Each row was made from one path, in order. Every step used is in the known rows, and no mark comes twice. Write each row's path.
Known rows
K > Q: .29,.29,-.06,-.02,-.15,-.04,-.10,-.10,-.07,.12,-.01,-.21,-.10,.07,.25,.11,-.05,-.02,.00,.00,-.21,.03,.02,-.08,-.09
Q > K > J > S: -.01,-.46,.14,-.21,.17,-.09,-.05,-.15,.05,.04,-.04,.18,-.19,-.11,-.17,-.30,-.20,.16,-.04,.08,-.19,.04,.10,-.21,-.22
F > B > Z: .15,.07,-.23,.28,-.16,-.12,.08,.18,-.14,-.36,.13,-.17,.29,.03,-.19,-.01,-.11,.02,-.11,-.09,.07,-.24,.16,.22,.13
Q > B > Z > K > J > C: -.23,-.13,-.01,.04,.03,-.24,-.03,.09,.20,.03,-.09,.02,-.03,.18,-.26,-.03,.33,-.14,.11,.14,.13,-.28,-.04,-.17,.08
Q > B > Z > K > J: -.15,-.19,-.07,.16,-.01,-.12,-.05,.05,.13,-.17,.03,.06,.02,.11,-.28,.12,.15,.01,.05,.16,.19,-.02,.00,-.05,.14
S > J: .00,.08,-.09,-.04,.08,.35,-.23,-.16,-.05,-.12,-.16,-.27,.08,.03,.14,-.27,-.17,.29,-.11,.01,-.02,-.01,.08,.05,.11
B > Z > K > Q: .10,-.17,.08,.17,-.15,-.19,.07,-.05,.06,-.03,-.19,-.12,-.14,.02,-.11,.46,.19,-.20,.17,.13,-.10,.04,.02,-.14,-.16
K > Z: -.06,.19,-.12,.09,-.10,-.13,.03,.08,-.11,-.09,-.07,-.25,.10,.01,.03,.10,.03,.03,-.01,-.23,-.03,-.04,.12,.07,-.11
K > Q > B: .21,.59,-.13,.08,-.19,-.06,-.25,-.08,-.10,.18,.21,-.09,-.13,.01,.25,.09,.07,-.10,-.06,.00,-.07,.03,.04,.00,.02
C > J: .14,.10,-.04,-.14,.07,.11,.04,-.01,-.04,-.13,-.08,.09,.06,.12,.20,-.26,-.16,.23,-.12,-.10,-.03,.15,.07,.06,.10
Z > K: -.24,-.18,-.07,-.09,-.09,.00,-.08,-.03,-.02,.02,.04,-.04,-.06,.12,.14,-.10,-.18,.00,.06,-.07,.01,.07,.19,.04,-.05
S > J > C: -.09,.16,-.05,-.18,.13,.26,-.19,-.11,.01,.09,-.25,-.30,.04,.10,.16,-.42,.02,.15,-.07,.01,-.10,-.26,.06,-.08,.05
Z > K > Q: .07,-.08,-.04,-.04,-.14,-.03,-.04,-.12,.02,.23,-.03,-.04,-.24,.02,.22,.21,-.03,-.13,.18,.07,-.12,.15,.06,-.12,-.13
Q > K > Z: -.17,-.09,-.06,.04,.00,-.17,.06,.10,-.04,-.06,-.05,-.15,.01,-.02,-.07,-.03,-.02,.00,.06,-.14,.14,.02,.10,.10,-.42
F > B: .09,.15,-.35,.09,-.13,.03,-.04,.10,-.19,-.08,.30,-.07,.18,.05,.12,-.26,-.34,.09,-.11,-.14,.04,-.16,.18,.24,.15
F > B > Q > K: .00,-.24,.08,.08,-.13,-.03,-.01,.12,-.06,.08,.24,-.02,.15,.00,.06,-.16,-.25,-.06,-.23,-.04,.16,.03,.08,.26,-.11
Q > B > Z: .00,.41,-.05,.24,-.16,-.18,-.17,.09,-.06,-.31,.09,-.19,.17,.10,-.11,.04,.18,-.01,-.18,-.09,.09,-.16,.15,.11,.09
D > K: -.21,-.04,-.14,-.14,-.05,-.11,-.09,.05,-.10,.00,.02,-.31,.07,.14,.08,.08,-.15,-.02,.02,-.03,.04,-.10,.07,-.01,-.07
S > J > K: -.10,-.07,.00,-.24,.25,.18,-.18,-.15,-.03,-.11,-.17,.10,.10,-.03,.10,-.35,-.24,.27,.04,.08,-.07,-.08,-.05,-.06,.18
Z > K > J: -.13,-.42,-.10,-.13,.04,.05,-.04,-.08,.10,.03,-.03,.03,-.08,.15,.03,-.11,-.19,.15,.12,.12,.01,.07,.03,-.12,.07
C > J > B > Q: .12,.20,.25,-.08,-.04,.39,.16,.02,-.01,.18,.10,.02,.04,.02,.25,-.09,-.03,.00,-.25,-.16,-.07,.18,-.06,.12,.15
K > J: .10,-.05,-.11,-.11,.03,.03,-.10,-.07,.00,-.06,-.03,-.14,.08,.19,.07,-.20,-.22,.25,-.05,.04,-.07,-.03,.00,-.10,.10
C > J > K: .03,-.06,.05,-.33,.24,-.06,.07,.00,.00,-.10,-.12,.46,.10,.06,.17,-.31,-.21,.20,.07,-.05,-.08,.10,-.03,-.03,.16

Write each row's path
-.15,-.22,.32,.08,-.09,-.20,.03,.09,.03,.09,-.15,-.20,.06,-.05,-.07,.21,.11,-.11,-.13,-.14,.07,.13,.02,.06,-.40  B > Q > K > Z
-.05,-.22,.04,.22,-.14,-.16,.14,.21,-.03,.09,.12,-.06,.16,-.13,-.14,.12,-.03,-.14,-.11,-.14,.21,.03,.02,.26,-.23  F > B > Q > K > Z
.31,.26,.10,-.01,.12,-.26,.08,.03,.06,-.10,-.14,.49,.00,-.08,-.06,.20,.27,-.09,.12,.14,-.05,.09,-.22,-.12,.16  C > J > K > Q > B > Z
.18,.33,.07,.10,-.04,-.39,-.11,.00,-.01,-.06,.02,.20,.00,-.04,-.06,.27,.24,-.19,.10,.11,-.09,-.12,-.13,-.12,.08  J > K > Q > B > Z
-.17,-.23,-.19,-.11,.03,.33,.12,-.04,.04,.17,.25,.03,-.14,.12,.06,-.17,-.20,.01,.19,.06,.07,.01,-.05,-.01,.10  Z > K > J > B
-.04,.29,-.18,-.03,.06,.65,-.06,-.11,-.10,.01,.14,-.26,.01,-.03,.19,-.34,-.15,.16,-.07,-.05,.01,-.08,.03,.15,.14  S > J > B
-.05,-.09,.27,-.01,.05,.23,.37,.15,.08,.21,.00,.09,-.03,-.13,-.02,.06,.15,-.12,-.07,-.18,.17,.26,-.14,.17,-.27  C > J > B > Q > K > Z
.26,.34,.01,-.21,.14,-.12,-.02,-.06,.01,.17,.06,.59,-.13,-.06,.25,-.04,.06,-.05,.10,.08,-.07,.19,-.21,-.09,.19  C > J > K > Q > B
-.09,-.40,.03,-.25,.11,-.17,-.06,-.10,.02,.12,-.09,-.03,-.15,-.10,-.19,.10,-.12,.06,.05,.10,-.27,-.08,.02,-.32,.01  D > K > J > S
-.25,.07,-.04,.22,-.15,-.19,-.09,.08,.00,-.19,.09,-.01,.02,.06,-.15,.15,.18,-.12,.01,-.02,.19,-.06,.17,.10,.06  Q > B > Z > K
-.20,-.08,.21,.09,.05,.47,.12,-.01,.04,.19,-.05,-.25,.00,-.21,-.07,.06,.15,-.06,-.07,-.07,.18,.08,-.14,.16,-.26  S > J > B > Q > K > Z
.01,-.58,.52,-.15,.08,-.12,-.07,-.14,.13,.20,-.13,.11,-.17,-.13,-.16,-.06,-.05,.08,-.23,.08,-.26,.13,.04,-.26,-.19  B > Q > K > J > S
.27,.51,-.02,.29,-.21,-.22,-.12,.02,-.04,-.09,.04,-.19,-.01,.01,-.04,.34,.30,-.16,-.08,.05,-.05,-.08,-.02,-.02,-.01  K > Q > B > Z
.20,-.21,-.19,.30,-.20,-.14,.18,.09,-.02,-.02,.05,.02,-.05,-.09,-.15,.38,.04,-.23,.18,.12,.02,-.06,.03,.06,.00  F > B > Z > K > Q
-.11,-.16,-.01,.06,.05,.27,.36,.10,.06,-.13,.00,.15,-.04,.01,-.11,.02,.07,-.06,.12,-.05,.13,.08,.01,.13,.05  C > J > B > Z > K
-.16,-.33,.12,.11,.04,-.24,-.05,-.07,.13,-.08,-.02,.26,-.20,-.17,-.40,.16,.18,-.03,.01,.10,-.12,-.04,.12,-.22,.12  Q > B > Z > K > J > S
.13,.20,-.01,.08,.03,.26,.30,.11,-.03,-.26,.02,-.02,.11,.04,-.04,-.06,.04,.04,-.05,-.11,.03,-.02,.00,.14,.08  C > J > B > Z
-.18,-.02,.23,.10,-.11,.10,.19,.11,-.02,.22,.15,-.20,.02,-.08,-.01,.13,.12,-.23,-.06,-.20,.13,.05,-.02,.17,-.37  J > B > Q > K > Z
.13,.33,-.07,-.12,.16,.13,-.28,-.20,.00,.18,-.02,.25,-.11,-.15,.17,-.06,.06,.03,.10,.21,-.05,.02,-.21,-.11,.21  S > J > K > Q > B
-.03,-.07,.02,-.21,.24,-.20,.24,.10,.01,-.09,-.26,.43,.10,-.09,.00,-.02,-.01,.12,.17,-.14,-.05,.09,-.11,-.04,.05  C > J > K > Z
-.11,-.05,-.24,-.18,.06,.23,.10,.04,-.02,.17,.22,-.23,-.02,.13,.00,-.01,-.18,-.03,.14,.08,.11,-.14,-.20,-.04,.05  D > K > J > B
.19,.25,.05,.09,.12,-.03,-.17,-.12,.05,-.11,-.18,.15,.01,-.18,-.13,.19,.27,-.03,.09,.26,-.03,-.09,-.22,-.12,.17  S > J > K > Q > B > Z
